Known rows, with every step that occurs:
leme > seta > subinul: [-17  16   1  -6   1  15  -3 -15   7   5  -4   6  -6   9  -6 -10  10   1
   0  16  -7  -7 -20  -6  13  -9  10   6  -5]
tiru > tili > reveb > beram: [ -7  -2  -6 -17  -2   0 -10  -3   2  24  -5   8  -5  -8   3  -8   9  -4
  -5   4 -21   6 -18  -3   9 -19   5   0   5]
botuti > tadon > reveb > fuseko: [-14   7  11 -10  -2  10   2 -10  -2   3  -4   0   4  -8  -2 -11   6 -16
  -8   2 -12   0 -20  -8   8  -8  10  -1  -2]
vuta > pinud > leme > seta > subinul > rofep: [-21  26   5 -20   1   1  -4 -23  19  20  -1  12  -1   4 -13 -16  12  -1
   2  13  -3  -7 -34  -8   6 -18   2   1  -5]
botuti > tadon > reveb > tili > tiru > leme > seta > subinul: [-11  14  10 -14   0  22  -7 -21  17   7   1   2   1  -2  -3 -11   5  -6
 -21   0 -10   3 -28  -6   8   0   6  -3 -20]
pinud > leme: [-17  17  -9  -7  -2  -1  -1 -15   6  14  -6   3  -5   2  -7  -7   9  -5
   4   9  -8   0 -11  -6   4 -20  12   4   6]
tadon > reveb > tili > tiru > leme > seta: [ -6   3   2 -10   0  18  -7 -21  16  11   0  -8  -2   1  -3 -15   3  -6
 -15  -1 -17   5 -19  -8   2  -8   5   1  -7]
leme > tiru > tili: [-10   0 -11  -6   0   7 -13 -15   4   6  -2   9   3  -4   2 -18   8  -5
   2  16  -3  -2 -16  -4   9 -14   1   3   8]
rofep > subinul > seta: [-15   7  -6   0   7   6   4 -10   5   7  -3   5   4   9  -4 -19   6  -6
  -4   9 -18  -7 -19  -4   2 -19   2  12  10]
reveb > fuseko: [-12   7  -1  -2   0   6   2  -7   4   8  -5   4   2  -4  -2 -12   5 -12
   0   4 -13  -4 -17  -3  12 -15   7   3   7]
reveb > tili > tiru > leme > pinud: [ -9   3  -4  -6  -2  12  -4 -13  17   8   3  -1  -2 -10  -1 -10   4 -10
  -8  -2 -16   1 -14   7   5 -17   3   6  -3]
leme > tiru: [-13   6  -6  -4  -1   7  -5 -15   6   2  -4   4   3  -3  -3 -13   7  -3
  -2  17  -5  -3 -14  -6   4 -14   4   6   7]
tiru > leme: [-12  10  -4  -2   4   9  -5 -16   8   5  -6   3  -1   3  -4 -10   6  -6
  -2   3 -10   3 -10   0   3 -11   6   7  -3]
tili > reveb: [-14   9  -6  -4  -3   0  -5  -4   8  12  -8  -1  -3  -2  -3  -4   9  -2
  -4   3 -15   2 -17  -4   4 -17   4   3   6]
beram > zopifu: [-22  13  -2  -5   4   0  -2  -5  10   4 -11   5   1  -2  -1  -9   6  -4
  -7   5  -6 -10  -7  -4  10 -13   1   8   6]
vuta > pinud: [-15  10   3   0   6  -1  -5  -9   6  11  -6   0   3   1  -7 -16   6  -5
   2  12  -7  -7 -17  -2   6 -11   3   3  -3]
pinud > leme > tiru > tili: [-11   7 -17 -13  -2   1 -11 -20   7  15   0  11   0  -6  -1 -17  10  -6
   5  17   1   0 -18  -8   4 -20   6   0  12]
zopifu > beram > reveb > tadon: [-19  13   2 -13   1   6  -4 -14   9 -11   7   3  -4  -9  -2  -6  14  -7
  -3   9 -15  -5  -1  -5   5 -11  16  18   5]
reveb > tadon > botuti: [-18  11   1 -14  -1   9  -3 -11   5  -8   3   3  -2   3  -3  -4  14 -15
  -4  15 -12   0  -5 -10   8 -15   1  12  -5]
pinud > vuta: [-14  11 -10   1   2   3   1 -13   7   5  -7  -6   1   2  -8  -7   6 -10
  -3  13 -13  -1 -11   0   9 -17   2  10   7]
vuta > pinud > leme > tiru > tili > reveb > beram > zopifu: [-15   6  -4 -31   0 -15 -11  -8  17  34  -1  15   2 -20   2 -21   6  -4
 -12  15  -4  -5 -29 -12  -2 -22   1  -7  11]
vuta > pinud > leme: [-17  17  -2  -6   3  -7  -3 -13   9  20  -5   1   0   0  -9 -15   8  -6
   5  13  -4  -5 -19  -6   1 -18   9   0   1]
zopifu > beram: [-20  12  -4   1   3   7  -7 -13   6   0  -4  -1  -7   4  -5  -6  11  -3
   1   4 -15  -4  -1  -4   5 -15  10  10  12]
tili > tiru > leme: [ -9  13  -7   1   2   5  -5 -18  14   8  -8   0   1   2  -1  -4   5  -4
  -7  -4 -14   8 -11   2   1 -12   5   2  -3]
tadon > reveb > beram: [-11   3   7 -18  -1   6  -1 -13  -7  13  -9  -2  -5  -1  -4  -9   5  -4
  -5  11 -18   3 -11  -8   8 -10  11   9   2]
reveb > tadon: [-12   9  -3  -9  -2   8   0 -14   9  -2   0   5  -1  -4  -3  -9  12 -11
  -3  10 -11   0 -10  -6  11 -15   7  10  -5]
pinud > leme > seta > subinul > rofep: [-20  26  -2 -21  -4   7  -2 -24  16  14  -2  13  -6   6 -10  -7  14   0
   1   9  -7  -3 -26  -9   9 -20   5   6   1]
rofep > subinul: [-14   8  -8  -2   3   3   2  -6   3   6  -4   1   2   4  -3 -13   8  -1
   1  14 -11  -4 -13  -6   4 -18   3  11   6]

Rows:
[-15  14 -11 -11  -5   1  -3 -21  10  11  -2   7  -1  -3  -6 -12   9  -4
   1  18  -2  -2 -15 -10  -1 -19  10   4  11] -> pinud > leme > tiru
[-12   7 -10 -12   2  -5 -13 -19   9  21   1  10   4  -7  -3 -25   8  -7
   6  21   4  -5 -25  -7   1 -18   3  -3   7] -> vuta > pinud > leme > tiru > tili
[-12   8   5  -7  -2   9  -4  -9  10   8  -4  -5   6 -10  -2  -7   5 -10
 -18  -4 -14   3 -17  -5   9  -7   2  -2  -7] -> botuti > tadon > reveb > tili > tiru
[ -6   6  -2  -7   2   8  -7 -17  13  11  -6  -6   3  -3  -2 -13   0  -9
 -14  -4 -14   6 -16  -2   7  -6   0   5  -2] -> tadon > reveb > tili > tiru > leme
[ -8   1 -10 -14  -4   2 -11  -7  11   9   2   8  -3  -9   4 -10  14 -11
  -5   4 -14   5 -20  -6  11 -18   1   3  -1] -> tiru > tili > reveb > tadon
[-14   6  14 -20  -2  10   0 -12  -6   7  -6   1  -1  -8  -3  -5   8  -7
 -11   6 -18   5 -11  -8   6  -8  14   2  -9] -> botuti > tadon > reveb > beram
[-19   8   1  -6   6   7  -7  -5  10   0   5   0   0  -9  -5 -13   6  -5
  -3   6 -16 -10  -5  -1   9 -10   9  16  14] -> zopifu > beram > reveb > tili
[-19  10   4 -17   3   1   1  -5   6  12 -10   9  -1  -7  -1  -8   4  -3
 -11   5 -14  -7  -5  -5  10 -16   6   7   3] -> reveb > beram > zopifu
[-16  12  -2  -4   4   3  -8  -7  15   4   3  -3   1 -10  -2  -7   5  -2
  -9  -1 -19  -5  -6   1   7 -12   8  10  13] -> zopifu > beram > reveb > tili > tiru
[ -9   8  -7   1   0   4  -4  -7  15  14  -5  -1   4  -5  -2  -9   4  -7
 -10  -1 -15  -1 -14   0  13 -15   0   2   2] -> reveb > tili > tiru
[-21   9  15 -24   0   5   1  -7   1   6  -9   4   2 -12  -1  -7   6  -8
 -19   3 -13  -3  -8 -10   7  -8   9   3  -6] -> botuti > tadon > reveb > beram > zopifu
[ -9  -1 -14 -10  -3   2 -15  -9   8  12  -2   7   1  -8   3 -14   9  -3
  -3  12  -7   2 -24  -6   4 -17  -1  -1  12] -> leme > tiru > tili > reveb
[ -7   9  -1  -7   5   5  -6 -11  17   9   1   2   7 -10   0 -11   1  -6
 -11  -2 -14   1 -14   6   4  -8   4   7  -2] -> beram > reveb > tili > tiru > leme
[-14   2  -4 -22   1  -5  -9   2   9  23  -8  11  -3 -13   5  -9   7  -4
 -13   0 -17  -2 -16  -6  11 -19   0   1   8] -> tiru > tili > reveb > beram > zopifu
[-16  14  -4 -11   0  -5  -5 -20  12  17  -1   5   3  -6  -8 -20   7  -5
   2  22   1  -5 -23  -9  -4 -17   6   0   5] -> vuta > pinud > leme > tiru
[ -8   4 -10  -4  -2   9   0 -17  20   8   4  -9   0 -10  -5 -10   1 -16
 -12   4 -18   2 -16   9   6 -21  -1   9   1] -> reveb > tili > tiru > leme > pinud > vuta
[ -7   3 -13 -28  -7  -4 -11 -14   8  30   1  14  -4 -14   2 -12  10  -4
  -5  14 -12   6 -24 -11   0 -25   8  -4  13] -> pinud > leme > tiru > tili > reveb > beram
[-12   0  -8 -24  -5   5 -15 -10  11  -1   9   9   0  -8   5  -9  16 -13
  -8  19  -9   4 -19 -13   3 -18  -7   5   4] -> leme > tiru > tili > reveb > tadon > botuti
[-17  10  -1 -18  -5   3  -5  -6  10  -2   3   1  -4  -1  -1   1  16 -13
  -9  11 -17   4 -13 -11   2 -18  -1   8  -2] -> tili > reveb > tadon > botuti
[-10   5   0 -16  -4   1  -2  -3   5  20  -7   3  -5  -7  -2  -3   9  -2
  -9   4 -24   4 -16  -5   4 -19   9   3   3] -> tili > reveb > beram
[-10   4   2 -12  -4  13   0 -19  14   2   4 -13   2 -15  -4  -8   3 -20
 -21   0 -17   6 -19   4   3 -13   2   5  -8] -> botuti > tadon > reveb > tili > tiru > leme > pinud > vuta
[ -7   3  -6 -27  -2 -10 -12 -12  11  35   2  12   0 -16  -1 -20   8  -5
  -4  18  -9   2 -32 -10  -3 -23   6  -8   7] -> vuta > pinud > leme > tiru > tili > reveb > beram
[-13  -1  -5 -26  -2  -3 -11  -4  11  20  -4  15   2 -17   7 -15   6  -2
 -16  10 -11  -3 -20  -9   6 -19  -2   0  12] -> leme > tiru > tili > reveb > beram > zopifu
[-14   7 -14 -31  -8  -1 -13 -16  14   8  11  11  -3  -9   2  -9  18 -14
  -5  20  -6   6 -20 -17  -2 -24  -1   2   7] -> pinud > leme > tiru > tili > reveb > tadon > botuti
[ -9   6 -10 -23  -5  -9 -13 -17  20  21   9  12   2 -17   0 -21  13 -12
  -4  19  -2   1 -33 -13  -2 -22   1  -4   2] -> vuta > pinud > leme > tiru > tili > reveb > tadon
